(in the rows, 128 means zero)
Known rows, with every step that occurs:
kero-funon-tupe-letiz-vosakup-dedal-kipu: [158 177 134 142 122 167  68 160 117  90  95 112 133 127 112 117 100 151
  89 195 159 151 156 142 130 125  60 135 164  74 111 154 168 121  68 143
 171 198]
lolo-gevugov-volu-fimam: [ 99 130 150 142  58 120 141  77 115 159 116 139 127 138  86  73 124 132
 121 127 135 162 158 120  80 112 119 108 108 147 168  99 152 201 134  81
 174 163]
tupe-volu-fimam: [113 183 138 108  91 129 115  75 115 147 139 126 123 124 140 113 117 129
 166 118 106 122 136 112 117 120 121 140  88 153 152 130 129 205 127 151
 173 145]
gevugov-volu-fimam-kalo-vosakup-korim-kipu: [130 107 136 124 133 116 145 206 106 164 137 109 126 183  99  86 132 131
  85 107  67 193 153 110  65 111  83 143 142 136 152 128 143 167 120  87
 173 119]
kipu-korim-vosakup-dedal: [135 170 116 128 110 114  62 187  87 133 128 154 104  94 114 163 141 116
 106 172  91 129 161 183 123 139  70  94 188  84  98  97 161 152 125 103
  91 186]
dedal-letiz-vosakup-kalo-tupe-volu-fimam: [120 171 144 132  69 153  93  95 120 157 132 124 142 135 129 114 122 127
 161 118 101 146 130 131  95 150 109 146 105 158 158 147 102 217 116 147
 177 157]
kero-funon-tupe-letiz-vosakup: [183 176 136 187  89 204 103 122 127  87 137 122 142 119 119 143  55 145
  83 196 171 136  86 146 174 132 132 120 152 117 151 170 140 117  83 115
 171 173]
korim-kipu: [112 120 130 133 131 138 141 204 119 144 138 117 134 161 128  88 120 150
 121 125  99 173 141  78 108  97 120 119 139 122 114 149 151 151 132 110
 188  99]
volu-fimam-kalo-tupe-letiz-vosakup: [191 152 115 224  85 176  92 138 119 110 138 120 161 143 101 134  89 132
 113 190 158 170 107 153 150 139 120 142 136 125 136 161  88 125  94  95
 165 141]
lolo-gevugov-volu-fimam-kalo-tupe-letiz: [183 100 108 229  63 134 148 130 111 156 100 113 107 139  84  75 116 135
 113 146 112 166 122 122 107 150 102 124 105 121 159 166  79 142 103  81
 165 119]
kero-funon-tupe-volu: [136 139 136 113 105 139 124 103 139 144 165 140 124  91 158 110  94 132
 120 104  87  80  84 130 123 130  98 136 109 128 166 194 133 178 126 174
 161 166]
kipu-korim-vosakup-letiz: [150 133 138 103 110 103  84 165 129 152 166 130 142 118 154 166 162 160
 105 149  95 107 125 217 147 183  90 111 183 138 142 106 154 137 125  75
 114 133]
funon-kero: [114 129 157 141 145 140 134 131 101 108  75  89 115 137 147 146 153 117
 135 127 139 121 100 160 130 136 128  81  99 106 164 119 114 136 155 121
 133 127]
tupe-kalo: [153 100 130 151 125 125 136 134 145 175 157  94  97 107 131 120 124 130
 148 137 138 145 113 160 111  90 111 128 110 182 126 142 108 172 117 152
  82 136]
tupe-letiz-vosakup-dedal: [135 169 101 160 106 174  85 154 106  96 131 153 120 130 110 149  98 123
  92 229 138 166 125 173 136 124  94 114 196 103  92 105 133 131 103 105
 130 187]
dedal-kipu-korim: [145 145 163 116 119 120  85 142 105 148 115 132 152  73 126 147 132 129
 129 124 138 112 178 131 128 142  40 173 103 113 139 150 156 118 123 150
 144 129]
lolo-gevugov-volu-fimam-kalo-tupe: [161  55 117 233  77  95 121 142 108 168  98 111 161 144  60  68 167 115
 127 109 110 174 121 138  59 146  99 141 112 120 156 138  57 166 144  70
 144 135]
kipu-dedal-letiz: [133 162 113  78 128 178 197 147 161 134 117 141 122 133 128 136  70 109
 111 140 143 120 115 119 130 154 103 147 105 131 163 137 108 144  66 137
 131 105]
gevugov-volu-fimam: [112 145 128 124  82 124 125  84 114 152 107 139 113 148  97  84 119 121
 142  99 131 151 152 116  85 121 144 113 126 127 158  87 148 211 121  95
 174 154]
lolo-gevugov-volu-fimam-kalo-vosakup-korim: [152 103 155 128 122  91 145 128 107 154 138 111 126 145  88 127 153 110
  60 128  84 160 141 176  76 139  54 162 120 161 188 113 114 131 119  97
 101 158]
fimam-kalo-vosakup-korim-kipu-dedal: [152 120  89 136 162 144 179 221 141 123 125 124 129 151 101 107  76 118
 115 115 115 169 131 117  82  78  67 151 117 112 165 132 123 151  82 113
 137  78]
volu-fimam-kalo: [139 131 133 167 128 100 101 138  93 145 106  97 135 133  83 113 145  86
 137 140 101 142 113 113 121 131 139 183 102  88 164 109  90 130 109  77
 152 138]
dedal-vosakup-kalo-tupe-volu-fimam: [129 163 148 138  77 119  85  91  99 170 133 125 127 125 128 109 133 129
 169  96  91 133 135 120  89 140  90 129 108 161 163 143 113 221 131 146
 172 149]
vosakup-kalo-tupe: [139  77 120 193  96 132  81 166 114 151  87 111 140 136 103 108 170 133
 148  82  90 168 132 147  58 157 113 121 159 123 137 144  85 165 131 121
 121 126]
kalo-vosakup-dedal-kipu-korim: [144 159 152 117 123 116  76 152  88 145 106 134 145  83 115 150 135 118
 129 144 126 124 192 142 118 150  13 173 129 104 127 133 153 123 118 153
 111 152]
tupe-kalo-vosakup-letiz-dedal-kipu: [155 150 139 122 119 121 101 180 151 136 143  85 109 147 148 107 129 177
 132 129 147 173 160 174 119 132  58 153 106 148 102 149 142  92  91 132
 157 172]
korim-vosakup-kalo: [117 138 135 128 115 121  30 199 123 157 135 117 100 117 142 143 141 134
 129 109  49 141 166 159 109 134 133 102 172  88 155 148 163 137  92 106
 105 146]
kero-funon: [129 141 134 152 125 137  96  91 104 111 135  96 131 117 127 115  94 133
  77 122 122  91 105 111 157 155 114 116 141  95 126 114 130 158 121 120
 112 114]
funon-tupe-kalo: [168 111 156 156 111 144 153 140 137 167 117  87  91  88 113 111 130 128
 153 128 150 147  84 158  96  86 128 122 115 177 158 151 128 181 106 159
 108 185]
fimam-kalo: [145  89 113 168 150  93 107 169 114 147 134 116 138 130  98 120 144  92
 116 147  93 134 109 130 127 130 126 184 119  81 153 135  82  92 113  84
 124 115]
funon-tupe-letiz-vosakup-dedal: [147 173 113 160 100 182  91 159 101  94 111 148 115 123 102 146 101 125
  96 225 144 166 111 175 129 124 106 111 201 102 109 113 141 137 100 106
 143 211]
vosakup-dedal-letiz-tupe: [ 83 151 166  84  89 145 181 173 116 145 107 121  66 142 112 146 101 127
  80 158 115 162 103 113 117 134 128 108 119 124 111 142 131 143  60 116
 134 204]
kero-funon-tupe-volu-fimam-kalo-vosakup: [172 155 142 154 124  95 116 126  99 147 126  85 132 140 102  95 110 100
 136 123  87 121 133 102 131 155  88 192 100 105 190 145  88 137 109 134
  85 152]
gevugov-volu-fimam-kalo-tupe-letiz: [190 110  94 221  77 139 138 135 111 148  92 116 101 145  90  83 110 127
 128 129 111 158 118 121 102 159 122 127 119 108 150 156  74 149  93  91
 164 111]
vosakup-korim-kipu-dedal-letiz: [129 152 121  70 133 185 205 182 153 139 122 135 121 147 127 128  77 117
  88 134 124 144 118 113 107 142  84 145 112 138 159 143 121 155  65 128
 163  97]
dedal-kipu: [144 139 139 108 146 121 102 152 144 124 111 110 141 137 134 109 130 149
 130 132 148 138 180 118 124 118  83 151 111 104 117 166 157 104  95 159
 161 137]
fimam-kalo-tupe: [178  56 104 223 116  99 113 168 116 151 103 108 160 143  83 100 168 109
 137 106 105 157 103 146  79 154 107 152 127 107 134 147  44 133 137  98
 125 115]
gevugov-volu-fimam-kalo: [135 101 114 165 114  89 103 136 108 167 120 121 128 146  77  90 139  86
 127 123  97 151 124 124  97 125 138 172 116  82 171 106  95 152 104  61
 156 137]

Rows:
[125 175 144 147  62 123  83 105  96 164 142 126 113 120 127 110 127 135
 170  88  94 148 130 130  88 137  92 125  96 165 149 138 113 210 127 135
 189 165]  letiz-dedal-vosakup-kalo-tupe-volu-fimam
[161  83 123 189 104 126  86 170 113 158 108 124 136 127 100 114 142 128
 145  80 106 156 128 149  64 151  71 104 160 133 157 145  91 172 117 121
 123 117]  kipu-dedal-vosakup-kalo-tupe
[159  92 117 195  91 119  59 189 120 156 102 111 135 135 110 115 167 142
 146  80  78 160 144 161  69 158 111  98 166 108 134 154 101 163 125 116
 106 136]  korim-vosakup-kalo-tupe
[155 115 135 161 110  79 132 133 109 168 134 104 139 158  82  81 127 105
 123 140  99 155 165 114 116 140  81 184  99 123 182 130  94 121 121  95
  77 141]  lolo-gevugov-volu-fimam-kalo-vosakup
[163 189 145 152  97 160 105 166 127 101 101  87  89 121 129 100  86 169
 110 125 159 151 145 123 138 130  85 133  87  93 113 174 162  87  74 135
 211 184]  kero-funon-tupe-letiz-dedal-kipu
[149 164 133 119 114 120  78 197 148 121 144 104 116 141 154 121 134 183
 118 126 137 161 163 174 130 138  77 131 116 115  98 148 163  80  91 108
 188 176]  korim-vosakup-letiz-dedal-kipu
[ 90 140 153  91 101 161 215 201 142 146 112 119  76 150 114 128  61 136
  91 127 129 168 104  81 116 102 129 111  84 126 135 169 133 152  41 117
 159 153]  korim-kipu-dedal-letiz-tupe
[162 100 128 190  89 115  39 198 114 163  98 109 146 115 111 120 170 141
 145  77  83 156 166 161  68 163  78 110 159 103 138 165 111 157 120 123
 116 138]  dedal-kipu-korim-vosakup-kalo-tupe
[153  72  88 162 116  93 113 142 147 181 182 150 152 122 142 104 137 120
 148 103  59 120 108 149  94 135  78 163  95 138 141 200  53 156 142 152
 141 111]  fimam-kalo-tupe-volu
[189 130 107 201  87 160 149 130 120 127  94 111 103 133 119 109 107 148
 131 132 129 148 119 122 127 163 119 105 121 133 126 164  90 134 104 126
 148 107]  kalo-tupe-letiz
[188 141 154 153 124 123 145 126 123 155 129  71 103 122 119  99 105 128
 139 123 130 132 124 136 125 129  86 145 118 162 166 151 109 161 108 172
  36 163]  kero-funon-tupe-kalo-vosakup
[128  97 151 148 106 118 161 158 142 180 151  83  65 111 121 124 109 140
 132 134 139 171  99 145 108  64 126 107  90 182 117 160 114 174  83 143
  86 168]  letiz-tupe-kalo
[151 145 139 141 120  77 129 145 107 162 141  96 118 155 109 106 115 106
 144 128  84 147 145 102 129 133  93 189  82 119 170 153  84 124 100 130
  79 150]  letiz-tupe-volu-fimam-kalo-vosakup
[103 206 153  89  68 131 126 119 110 156 136 126  85 128 134 128 106 134
 137 137  92 135 133 114 118 125 117 115  93 137 137 139 145 211  92 139
 164 193]  korim-vosakup-dedal-letiz-tupe-volu-fimam
[100 148 139  69  82 117 133 163 140 189 193 163  84 100 166 153  92 130
 106 136  56 111 122 138 128 125  74 127  91 140 129 205 129 167  88 157
 136 176]  kipu-korim-vosakup-dedal-letiz-tupe-volu
[146 155 142 154  84 138 124 160 124 129 152  81  85 132 135 118 117 165
 114 118 131 165  88 198 126 159 103 128 129 167 122 102 118 123 121  83
 136 196]  kero-funon-tupe-kalo-vosakup-letiz-dedal
[123 126 114 152 108  90 111 154  89 149 114 134 116 149  70  92 140 103
 103 187  90 169 161 151  90 131  60 148 165 100 135  89 111 147 123  84
  79 185]  lolo-gevugov-volu-fimam-kalo-vosakup-dedal
[151  95 111 191  94 166  87 179 138 142 102 122 160 142 102 120 127 125
 137 110 119 175 122 161  70 158  99 130 156 124 146 152  76 164 104 118
 127 126]  kipu-dedal-letiz-vosakup-kalo-tupe
[144  93 112 189  93 173  92 205 137 147 108 120 163 156 100 106 123 135
 132 109 108 193 125 146  61 144  99 128 163 124 144 161  86 173 103 112
 146 116]  korim-kipu-dedal-letiz-vosakup-kalo-tupe
[136 160 111 144 132 100  99 158  76 130  99 117 112 145  83 119 143  96
 126 184  95 161 150 142 104 143  78 161 168  90 122  81 104 140 119 111
  72 180]  volu-fimam-kalo-vosakup-dedal
[138  96 155 134 104 108 145 177 150 187 170  79  66 124 136 132 124 161
 120 144 123 165  92 185 118  90 122  94 120 187 123 151 129 179  77 118
  84 174]  korim-vosakup-letiz-tupe-kalo
[165 147  98 141 134 199 185 211 144 100 112 135 124 138 101 118  53 138
 105 136 147 174 106 127  96  71  89 116 131 124 166 148 152 163  69 116
 187 107]  funon-tupe-letiz-vosakup-korim-kipu-dedal
[139  89 150 137 114 116 172 191 143 192 174  91  69 130 125 117  99 161
 118 142 135 175  85 161 106  69  89  97 114 201 135 153 127 197  71 117
 115 147]  korim-kipu-dedal-vosakup-letiz-tupe-kalo
[133 123 144 114 142 135 151 206 112 144 140 105 128 173 124 108 131 147
  85 114  79 182 148 111  85 112  76 137 147 155 132 139 151 147 128 119
 158 114]  kalo-vosakup-korim-kipu
[134 128 133 144 110  81  92 162 109 174 155 107 119 135 115 121 140 113
 124 143  64 136 106 143 126 130 126 169  99 101 165 141  97 148  92  77
 154 153]  korim-vosakup-letiz-tupe-volu-fimam-kalo
[146 142 156  99 131 174 130 132 133 116 158 133 150 136 127 194 123 118
  40 164 129 147 104 199 113 150  86 144 156 177 147 121 128 120 102 118
 149 164]  dedal-letiz-vosakup-korim
[144 119 135 100 131 106 133 130 138 139 147 109 144 171 148 126 156 156
 118 151 108 132 123 185 137 185  94 147 173 166 150  98 116 125 127 104
  89 122]  kalo-vosakup-letiz
[168 135 128 122 144 122 143 176 116 154 173 163 123 126 116 125  69 133
 111 124 140 126 128 103 133  99  38  99 137 148 160 149 150 156  94 116
 165  97]  korim-kipu-dedal-vosakup
[121 143 147 130 106 118  15 198 108 170 135 127 109  86 134 163 142 126
 130 108  50 129 173 161 110 144 108 115 169  90 164 145 170 139 101 106
 102 143]  kipu-korim-vosakup-kalo
[116 123 161 118 123 115  46 159  96 173 144 132 103 110 131 145 136 122
 117 113  75 133 148 139 107 142  88 117 176 134 172 141 149 136 102 117
 132 142]  dedal-vosakup-kalo
[127  89 130 177 101  83 113 132 107 174 127 120 135 137  70  79 140  97
 110 143  99 156 128 125  97 120 123 169 102  98 179 116  98 142 113  51
 161 144]  lolo-gevugov-volu-fimam-kalo
[ 92 176 157  94  78 124 131  92 117 153 140 118 105 136 139 119 119 147
 150 121 104 138 115 120 117 123 128 130  89 163 148 131 132 209 106 130
 178 168]  vosakup-letiz-tupe-volu-fimam
[163 144 126 143 130  82 118 131 109 160 141 100 133 154 111 102 121 101
 154 130  83 135 152 112 132 147  86 199  94 119 172 144  79 122 116 133
  77 132]  tupe-volu-fimam-kalo-vosakup
[149 146 133 129 126 109  91 194 141 124 133  94 125 154 136 109 136 162
 122 131 132 169 161 160 122 147  63 174 107 114 112 146 133  64  92 108
 172 168]  fimam-kalo-vosakup-letiz-dedal-kipu
[130 151 148 167  96 191  35 154 114 121 117 107 119 116 122 141  89 135
  98 154 103 153 117 147 129 137 135 127 180  99 173 161 147 133  72 108
 150 164]  kero-funon-tupe-letiz-vosakup-kalo
[132 168 142 139  86 133   9 216 108 163 132 115  83  87 142 154 123 142
 127 109  61 145 184 163 119 146  93 118 145  85 150 168 174 112  76 104
 136 156]  tupe-letiz-dedal-kipu-korim-vosakup-kalo
[132 130  84 133 145 158 178 208 151 116 121 139 129 145 112  95  63 137
 143 118 137 163 131  96 102  66 100 122 116 104 145 136 139 167  91 120
 159  74]  korim-kipu-dedal
[160 148 101 220  47 148 129 166 109 136 121 116  64 136  98  96  96 143
 125 101 127 194 113 150 103 142 126 118  87 125 113 131  86 117 105  62
 202 164]  gevugov-volu-fimam-kalo-tupe-letiz-dedal
[160 160 156 138 105 108 102 148  95 152 191 148  90 110 128 153 105 139
  99 121 139 130 119 145 145 137  62  98 124 172 125 135 142 103 124  99
 175 169]  letiz-dedal-vosakup
[133 129 162 124  90 131 150 183 128 200 155  96  53  95 122 148 105 129
 111 153 118 157 109 163 113 100  91 104 105 170 119 158 123 186  69 140
  76 190]  kipu-korim-vosakup-dedal-letiz-tupe-kalo
[153 103 134 111 133 104 138 131 146 161 162  91 131 163 149 119 152 157
 130 154 114 142 113 202 126 169  86 146 164 194 150 104 107 145 120 115
  67 126]  tupe-kalo-vosakup-letiz
[185 116 132 173 121 160 115 144 121 111 144 122 143 136 104 174 126 124
  53 162 120 167  98 203 105 142  85 143 151 157 148 141 103 112  99  99
 152 151]  fimam-kalo-tupe-letiz-vosakup-korim
[147 167 123 111 138 113  64 195 129 119 111 127 119 133 129 121 137 151
 114 165 121 145 196 151 115 120  56 117 155  72  89 145 178 119  83 143
 138 184]  korim-vosakup-dedal-kipu
[126 119 138 128 134 158 126 211 120 130 156 122 150 164 124 128 119 147
  69 143 103 190 129 134  94  95  93 124 159 153 122 143 157 148 125 100
 197 123]  letiz-vosakup-korim-kipu
[156 126 169  91 135 127 176 142 129 159 141  87  85 138 123 160 133 123
  73 122 106 157 119 176  90 137  66 146 114 203 155 133 111 143  90 152
  66 169]  dedal-letiz-tupe-kalo-vosakup-korim
[181 178 144 169  90 190 146 109 104 104  77  96  79 105 117 111  73 145
  95 145 136 110  88 106 154 153 138 107 131 104 166 165 146 139  79 128
 169 156]  kero-funon-tupe-letiz
[177 174 151 152  93 125 113 148  92 149 183 144  68 108 131 147  85 147
  96 133 140 130 119 139 160 145  61  91 118 171 131 148 139  95 104  99
 184 162]  tupe-letiz-dedal-vosakup
[126 158 113  81 128 183 201 184 159 144 121 134 124 151 129 115  69 117
 110 138 127 141 123  94 119 137  98 145 110 127 156 147 118 156  68 127
 160  92]  korim-kipu-dedal-letiz
[158 134 152 102 149 118 144 128 118 127 131 110 121 143 124 158 146 119
  79 115 101 142 141 173  98 147  67 146 138 171 154 112 125 122 123 143
  85 146]  kalo-vosakup-korim
[134 127 119 154 124  91  98 130 104 164 141 115 134 126 110 112 134  92
 144 136  81 130 114 116 119 125 121 192  90 100 168 139  80 145 113 101
 159 131]  tupe-volu-fimam-kalo
[116 112 143 113 141 143 147 204 114 141 137 114 128 161 123 115 136 150
  80 114  85 177 132 117  81 102  95 123 148 149 125 136 159 154 128 106
 191 113]  vosakup-korim-kipu
[171 116 119 153 151  82 123 158 117 150 137 103 135 156 108 109 126 100
 135 136  93 137 147 118 138 150  87 191 114 109 163 144  78  86 115 123
  57 122]  fimam-kalo-vosakup
